What can hang from each mark:
buviv: gonet saze
divu: saze
manuf: saze
zazasi: naviz
korir: saze tefuf
gonet: saze
naviz: manuf zazasi
bise: naviz
tefuf: korir
nerud: saze
saze: buviv divu gonet nerud

Each row was made from one small tree. The marks that hang from a mark follow it in brackets, in alphabetical order. Every link used is in the known rows. Write each row's tree.
In the rows, 128 means zero.
Known rows:
naviz{manuf{saze{nerud}}}: [156 184 144 112 157 164  86 114 117 109 159  87 142 132 114 128 115 191
 129 133 107  91 112 128]
tefuf{korir}: [156 189 136 162 174 158 135 119 113 130 147 119 156 133 132 143 105 129
 142 144 117  78 106 141]
naviz{manuf{saze} zazasi}: [133 185 137 135 178 181  98 100 120 102 165 127 157 152 114 127 109 187
 139 132  98  78 113 160]
saze{buviv divu gonet nerud}: [180 174 143 158 186 143 124 137 100  72 147 117 106 141 109 145 107 193
 168 120 128 107  92 133]
naviz{manuf{saze{buviv}} zazasi}: [132 178 128 156 196 175 104  99 102  93 171 116 139 158 126 124 117 202
 146 134 104 104 106 158]
bise{naviz{zazasi}}: [155 182 140 169 171 191 117 109 131 101 150 159 112 144 105 146 100 184
 145 131 106  63 113 153]
naviz{manuf zazasi}: [137 190 117 145 184 201 116 119 121 119 155 143 144 156 125 135 102 187
 147 134  99  69 107 159]
zazasi{naviz{manuf{saze{buviv divu nerud}}}}: [154 180 137 140 156 171 106 100  95  87 141 114  88 157  99 119 117 242
 143 143 124 130 104 115]
saze{buviv divu gonet}: [167 170 132 172 174 143 138 124 101  76 160 129 128 152 114 146 100 173
 177 126 119 115  92 150]
naviz{zazasi}: [150 191 136 160 182 183 122 119 138 107 153 127 147 145 119 139 108 163
 149 126 101  62 106 153]
divu{saze{buviv{gonet}}}: [161 170 131 177 171 133 126 105  89  60 156 128 168 142 174 127 100 149
 137 136 110 133 103 133]
naviz{manuf{saze{gonet}} zazasi}: [144 178 137 120 194 189  98 105 113  72 171 129 152 155 113 139  99 186
 151 118 105  84 110 170]
tefuf{korir{saze{buviv divu nerud}}}: [161 170 143 202 159 148 125 115  70 125 141 157  91 135 124 136 124 165
 158 138 128 108 102 132]
zazasi{naviz}: [162 197 129 144 134 184 128 108 142 110 147  99 123 147 116 139 103 171
 138 141 110  85 106 121]
gonet{saze{divu nerud}}: [172 180 159 158 149 141 111 133 103 104 146 124 106 128 101 123 104 168
 159 140 118  68  99 134]
tefuf{korir{saze{nerud}}}: [166 185 147 171 153 168 111 115  98 140 148 126 111 122 127 143 118 138
 136 135 118  74 111 129]
saze{buviv divu}: [158 177 130 183 158 138 135 118 106 106 151 126 133 151 117 134 112 175
 167 137 113 111  95 140]
nerud{saze{buviv{gonet} divu}}: [140 171 140 149 149 144 149 100  92  78 163 129 148 156 126 135  94 172
 157 147 120 106  93 147]
tefuf{korir{saze{buviv divu gonet nerud}}}: [171 166 143 188 176 154 126 120  65  96 148 159  81 137 119 149 113 165
 167 124 135 112  98 142]
buviv{saze{gonet nerud}}: [182 183 146 143 143 180 101 116 136  64 161  89 107 125 138 150  94 164
 158 116 110  98 107 127]
zazasi{naviz{manuf{saze{buviv gonet}}}}: [155 175 122 129 167 178 114  94 101  61 173  86 109 162 118 133  98 208
 146 133 122 128 103 135]
naviz{manuf{saze{buviv{gonet} nerud}} zazasi}: [130 175 150 124 232 174 100 105  97  58 161 123 133 157 139 125 109 210
 129 126 121 106 106 136]
korir{saze tefuf}: [140 177 136 181 117 190 121 105 102 135 172  97 138 143 117 147 114 124
 142 142 104  94 110 147]
naviz{manuf}: [149 186 114 134 151 178 117 120 121 130 160 115 153 146 135 137 100 171
 144 142 101  84 105 141]

Which tree is each row?
[183 180 136 151 189 155 116 137 113  69 160  78 107 134 124 149 106 182
 153 117 123  94  94 129] -> saze{buviv gonet nerud}
[175 170 161 147 179 128 107 117  99  59 157 101 119 137  96 138 115 193
 162 116 127 119  97 137] -> manuf{saze{buviv divu gonet nerud}}
[117 170 142 132 222 170 112  92  95  61 171 133 160 167 141 125 103 189
 138 131 114 117 106 152] -> naviz{manuf{saze{buviv{gonet}}} zazasi}
[145 187 131 116 139 185 106  89 124 105 160  93 132 154 110 126 104 195
 131 146 107 103 113 128] -> zazasi{naviz{manuf{saze}}}
[178 177 149 149 137 167 108 114 123  63 148 133 106 132 126 147  93 175
 172 119 114 109 106 132] -> buviv{saze{divu gonet nerud}}
[157 175 170 135 178 138 119 125  97  72 147 145 127 135 119 124  90 156
 153 138 129  81 100 129] -> buviv{gonet{saze{divu nerud}}}
[132 178 143 142 175 176 104  99 109 106 152 168 159 160 100 122 109 200
 155 134 100  94 111 165] -> naviz{manuf{saze{divu}} zazasi}
[155 173 154 149 193 137 131 124 100  70 139 134 133 148 134 137 105 181
 152 132 130 113  95 119] -> saze{buviv{gonet} divu nerud}
[149 167 132 214 147 151 137 102  70 133 152 165 110 146 129 136 118 145
 167 144 121 116 101 147] -> tefuf{korir{saze{buviv divu}}}
[152 169 172 139 189 119 112 106  98  55 150 117 149 142 121 128 114 181
 145 129 129 127 100 119] -> manuf{saze{buviv{gonet} divu nerud}}
[150 165 152 170 165 145 120 108  87  86 151 156 113 147 137 136 111 172
 152 128 123 119 100 122] -> korir{saze{buviv{gonet} divu nerud}}
[149 165 143 176 124 182 130 111  86 102 168 143 129 151  97 156 101 137
 166 131 116 110 104 164] -> korir{saze{divu gonet} tefuf}
[169 173 149 181 166 134 118 133  86  92 151 111  87 134 109 120 111 183
 165 141 126  88  93 131] -> gonet{saze{buviv divu nerud}}
[186 181 129 189 151 142 107 122  96  85 143 100 124 124 151 125 120 182
 138 133 107 115 103 124] -> divu{saze{buviv nerud}}
[165 176 160 160 162 124 106 111 104  84 149 102 124 134 100 126 126 193
 151 130 119 114 100 125] -> manuf{saze{buviv divu nerud}}
[167 179 138 132 123 161 134 113 110  89 165 124 139 144  93 148  88 169
 169 135 111  78  97 167] -> nerud{saze{divu gonet}}
[143 179 123 153 175 210 112 108 114 116 152 176 111 155 115 142  95 209
 142 137 104  72 115 158] -> bise{naviz{manuf zazasi}}
[168 171 138 161 129 165 120 102 122  68 159 142 130 144 128 147  87 155
 180 125 106 116 105 146] -> buviv{saze{divu gonet}}
[144 182 139 146 207 176  92 112 100  88 159 108 116 148 120 123 123 222
 138 127 111  96 106 141] -> naviz{manuf{saze{buviv nerud}} zazasi}
[149 163 129 193 145 185 128 111  82  91 186  90 113 150 121 156 108 138
 159 130 120 119 100 156] -> korir{saze{buviv gonet} tefuf}
[153 176 160 145 148 161 115 102 125  66 143 146 135 139 147 136  92 164
 156 130 117 117 109 115] -> buviv{gonet saze{divu nerud}}
[162 163 144 191 149 175 125 122  68  85 162 121  89 147 101 153 114 174
 165 127 130 125  98 145] -> korir{saze{buviv divu gonet nerud} tefuf}
[161 169 152 164 135 185 117 123  88  98 156 131 109 142  93 155 109 157
 161 125 123 104 105 148] -> korir{saze{divu gonet nerud} tefuf}
[172 178 146 176 173 146 108 134  97  91 162  71  85 127 127 122 111 171
 151 136 122  76  95 125] -> gonet{saze{buviv nerud}}
[164 165 151 159 167 123 119 105  98  58 168 111 141 147 102 138 108 173
 169 122 120 128  97 152] -> manuf{saze{buviv divu gonet}}
[144 182 136 126 128 173 113  87 113 102 147 136 131 161  97 123 104 207
 144 148 111 116 111 134] -> zazasi{naviz{manuf{saze{divu}}}}
